Each row was made from one small tree. Brackets hold a mark, then the marks that hang from it, in the order of their numbers. Every link used is in the known rows. Write each row's tree.
Known rows
{j905 j887}: -0.432  -1.441  -0.766  -1.218  1.008  -0.872  -0.129  0.614  -0.077  1.457  -0.327  -0.129  -0.239  -0.732  0.303  -0.314  1.277  0.066  1.066  0.507  0.122
{j628 {j905 j887}}: -0.988  -1.001  0.687  -1.697  0.326  -1.064  -0.297  -1.602  -0.324  -1.142  -0.244  0.249  -0.030  -0.622  -0.668  0.391  0.986  0.346  0.977  1.753  -0.578
{j104 {j863 j988} j983}: -1.818  -1.271  -0.538  -2.312  -0.432  0.851  -2.317  4.203  -0.617  -1.554  -3.387  -0.540  0.014  -4.174  0.459  0.653  2.381  0.937  2.545  -4.002  -1.182
{j441 {j905 j104 j628}}: 0.077  0.618  0.789  -0.675  0.389  -0.362  -1.174  0.861  0.375  -1.944  -0.454  0.164  -0.104  1.022  -0.081  0.032  0.808  0.461  -0.082  2.900  -0.495
{j905 {j104 j983} j441 j628 j887 j927}: 3.454  1.492  -0.910  3.013  -0.872  1.880  0.820  -3.159  0.741  2.171  2.596  0.711  -1.985  2.605  -0.255  -0.456  -3.241  -0.770  -0.214  -2.561  0.973
{j441 {j905 j104}}: 0.084  0.082  1.128  -1.700  0.618  -0.592  -1.311  1.813  0.312  -1.457  -0.806  -0.684  0.225  0.588  0.103  0.197  1.724  0.374  0.455  3.104  -0.249
{j628 {j905 j104 j887 j927}}: 1.265  -0.227  0.890  -0.383  -0.129  -0.319  0.583  -2.855  -0.115  0.340  1.808  -0.832  -0.702  1.612  -0.617  0.304  0.272  -0.391  0.305  0.787  0.576
{j983 j104}: -2.150  -1.101  -0.028  -0.465  0.633  -1.909  0.506  3.179  0.046  -0.030  -1.114  -0.706  2.142  -1.847  0.736  -0.397  2.430  -0.233  -0.041  1.315  -0.669
{j905 j441 j628 j887 j927}: 1.589  0.391  -1.057  1.652  0.548  0.539  1.006  -2.403  0.747  2.018  1.554  1.870  -0.793  1.612  -0.221  -0.622  -2.486  -0.465  -0.864  -0.064  0.556
{j863 j104}: -2.761  -1.031  -0.046  -1.532  -0.109  -1.194  -0.357  4.375  -1.121  -0.693  -1.930  -1.614  0.891  -1.529  -0.115  -0.255  2.670  0.492  -0.626  -0.387  -0.185
{j104 j983}: -0.908  -1.321  -0.594  -2.099  -0.228  -0.169  -1.700  2.760  -0.257  -1.340  -2.797  0.195  0.149  -2.873  0.257  0.051  1.713  0.711  3.520  -1.398  -1.047
{j983 j988}: -3.885  -2.493  -0.479  -1.073  0.314  -1.093  0.116  3.349  0.308  0.469  -1.111  -1.229  0.859  -1.257  1.133  -0.335  1.532  0.989  -2.202  1.616  -0.119
{j441 {j905 {j104 j863 j983} j628 j887 j927}}: 2.558  0.844  -0.038  -0.357  0.419  1.215  -0.977  -0.961  0.030  0.115  0.044  0.010  -1.282  1.318  -0.070  0.309  0.921  -0.585  0.814  -0.230  0.361
{j927 j905}: -1.941  -0.754  -0.257  -2.074  0.630  -1.226  -0.528  3.500  -0.715  -1.887  -3.696  0.826  2.543  -3.075  0.870  -0.213  1.424  0.327  2.322  0.667  -0.874
{j628 {j905 j887 j927}}: 0.256  -0.964  0.596  -1.497  0.469  -0.710  0.263  -2.232  -0.263  -0.134  0.443  0.115  -0.074  0.315  -0.730  0.305  0.930  -0.238  0.837  1.294  0.094
{j628 {j905 {j104 j863 j983} j441 j887 j927}}: 2.019  0.711  0.707  0.096  -0.848  1.004  -0.081  -3.254  0.181  -0.231  0.986  -0.116  -1.157  0.756  -0.481  0.713  -1.080  -0.103  1.050  -1.149  0.115
{j927 {j905 j441 j628 j887}}: -0.982  0.460  -0.743  0.126  0.523  -0.310  0.198  0.595  -0.269  -1.153  -2.257  2.366  1.694  -1.697  0.398  -0.399  -1.288  0.002  0.784  0.308  -0.702
{j863 {j104 j983} j988}: -4.369  -1.453  0.412  -1.521  -0.594  -0.034  -0.913  6.408  -1.681  -1.549  -2.244  -2.091  1.315  -2.429  -1.083  0.073  3.336  0.102  -1.996  -3.038  -0.286
{j628 {j905 {j104 j863} j887}}: 0.290  -0.057  0.787  -0.730  -0.405  -0.313  -0.287  -2.219  -0.186  -0.681  0.586  -0.790  -0.914  0.130  -0.172  0.635  0.463  0.420  0.949  0.265  -0.238
{j983 {j104 j863}}: -1.777  -0.834  -0.306  -0.637  0.484  -1.390  0.029  3.245  -0.030  -0.053  -1.788  -0.860  1.662  -2.705  1.270  -0.032  2.688  0.068  0.592  -0.058  -0.888
{j983 j104 {j988 j863}}: -4.310  -2.034  -1.104  0.650  0.745  -1.483  1.594  4.121  0.262  3.075  0.353  -1.480  2.210  -2.902  1.327  0.023  2.066  0.498  -3.985  1.754  0.159
{j628 {j905 {j104 {j863 j988}} j441 j887 j927}}: 1.059  0.486  1.110  0.316  -0.470  0.565  0.428  -2.714  0.225  0.067  1.733  -0.505  -0.718  1.336  -0.608  0.610  -1.056  -0.120  -0.831  -0.215  0.380
{j863 j104 j988}: -4.774  -1.514  0.666  -1.359  -0.086  -0.831  -0.296  6.297  -1.454  -1.015  -1.373  -2.303  1.600  -1.604  -0.885  -0.136  3.152  0.206  -3.398  -1.222  0.007

Which tree is each row?
2.434  1.481  -0.612  3.067  -0.487  1.806  1.023  -2.344  0.757  2.546  3.048  0.059  -1.824  2.576  0.113  -0.225  -2.941  -0.518  -2.329  -2.610  1.167 | {j905 {j104 {j863 j988}} j441 j628 j887 j927}
0.552  1.415  -0.855  0.918  -0.562  0.993  -0.244  0.118  -0.324  -1.009  -1.981  1.438  0.565  -1.570  0.803  -0.028  -1.655  -0.008  1.660  -2.421  -0.554 | {j927 {j905 {j104 j863 j983} j441 j628 j887}}
0.019  1.179  -0.479  1.231  -0.100  0.069  0.513  -0.030  -0.111  -0.630  -0.899  1.381  1.061  -0.370  0.526  -0.415  -1.936  -0.152  0.287  -0.200  -0.207 | {j927 {j905 j104 j441 j628 j887}}
3.042  1.427  -0.675  3.194  -0.355  1.086  1.462  -3.342  0.987  2.662  3.469  0.542  -1.650  3.535  -0.049  -0.654  -3.422  -0.676  -1.589  -0.797  1.279 | {j905 j104 j441 j628 j887 j927}
0.484  -0.284  0.807  -0.696  0.243  -0.307  0.357  -2.744  0.219  -0.322  0.737  0.785  -0.030  0.666  -0.829  0.338  -0.715  -0.082  0.149  1.570  -0.035 | {j628 {j905 j441 j887 j927}}
1.506  0.459  1.084  0.390  -0.370  0.088  0.699  -3.395  0.408  0.198  2.041  -0.163  -0.657  1.971  -0.723  0.314  -1.373  -0.218  -0.373  1.091  0.462 | {j628 {j905 j104 j441 j887 j927}}
0.794  0.471  1.467  0.021  -0.731  -0.231  0.252  -2.031  0.529  -1.200  1.181  -0.153  -0.122  1.351  -0.574  0.361  -1.243  0.338  -0.005  1.537  -0.045 | {j628 {j905 j104 j441 j927}}
-0.176  0.175  0.511  0.435  -0.817  0.432  0.113  -2.348  0.258  0.179  1.380  -0.074  -0.751  -0.132  -0.610  0.751  -1.406  0.638  -0.619  0.429  -0.080 | {j628 {j905 {j104 {j983 {j988 j863}}} j441 j887}}
2.313  0.664  0.181  -0.194  0.518  0.854  -0.641  -0.975  0.126  0.089  0.516  0.158  -0.978  1.939  -0.446  0.048  0.759  -0.780  0.382  0.747  0.496 | {j441 {j905 {j104 j983} j628 j887 j927}}
-0.620  0.245  -1.338  0.727  -0.143  0.431  0.336  0.947  -0.681  0.525  -1.106  0.639  0.818  -1.942  0.703  -0.093  -0.389  -0.037  0.562  -1.616  0.040 | {j927 {j905 {j104 {j983 {j988 j863}}} j628 j887}}
0.816  0.595  0.452  -0.278  0.723  -0.078  -0.711  -0.513  0.257  -0.610  0.416  0.100  -0.646  1.624  -0.245  -0.015  0.671  -0.123  -0.414  2.458  0.018 | {j441 {j905 j104 j628 j887}}
1.293  1.378  -0.536  2.911  -0.581  0.575  0.691  -2.471  0.952  1.262  2.400  0.726  -1.614  2.230  0.081  -0.528  -3.346  0.187  -1.381  -0.096  0.300 | {j905 j104 j441 j628 j887}
1.001  -0.111  0.058  -1.157  1.493  -0.068  -0.527  -0.420  0.124  -0.014  -0.177  0.917  -0.117  1.158  -0.437  -0.079  1.307  -0.570  -0.062  2.490  0.220 | {j441 {j905 j628 j887 j927}}
1.679  1.420  -0.803  2.683  -1.069  1.351  0.054  -2.322  0.708  0.728  1.591  0.880  -1.804  1.377  -0.145  -0.335  -3.202  0.071  0.010  -1.885  0.012 | {j905 {j104 j983} j441 j628 j887}
0.288  1.232  -0.649  1.088  -0.452  0.625  0.073  0.072  -0.247  -1.040  -1.515  1.570  0.869  -0.952  0.409  -0.269  -1.820  -0.231  1.255  -1.479  -0.419 | {j927 {j905 {j104 j983} j441 j628 j887}}
0.333  0.533  1.472  -0.090  -0.823  0.272  -0.042  -1.326  0.349  -1.326  0.889  -0.455  -0.180  0.709  -0.471  0.657  -0.914  0.448  -0.537  0.251  -0.110 | {j628 {j905 {j104 {j863 j988}} j441 j927}}
2.760  -0.335  -0.449  0.658  0.363  0.200  1.068  -1.182  0.222  3.603  2.539  -1.643  -1.262  2.462  0.357  -0.464  0.253  -0.981  0.136  -0.912  1.748 | {j905 j104 j887 j927}
-0.213  0.460  -0.651  0.453  0.133  -0.299  0.380  0.555  -0.593  -0.445  -1.139  0.743  1.005  -0.685  0.636  -0.428  -0.309  -0.312  0.965  -0.499  -0.100 | {j927 {j905 j104 j628 j887}}
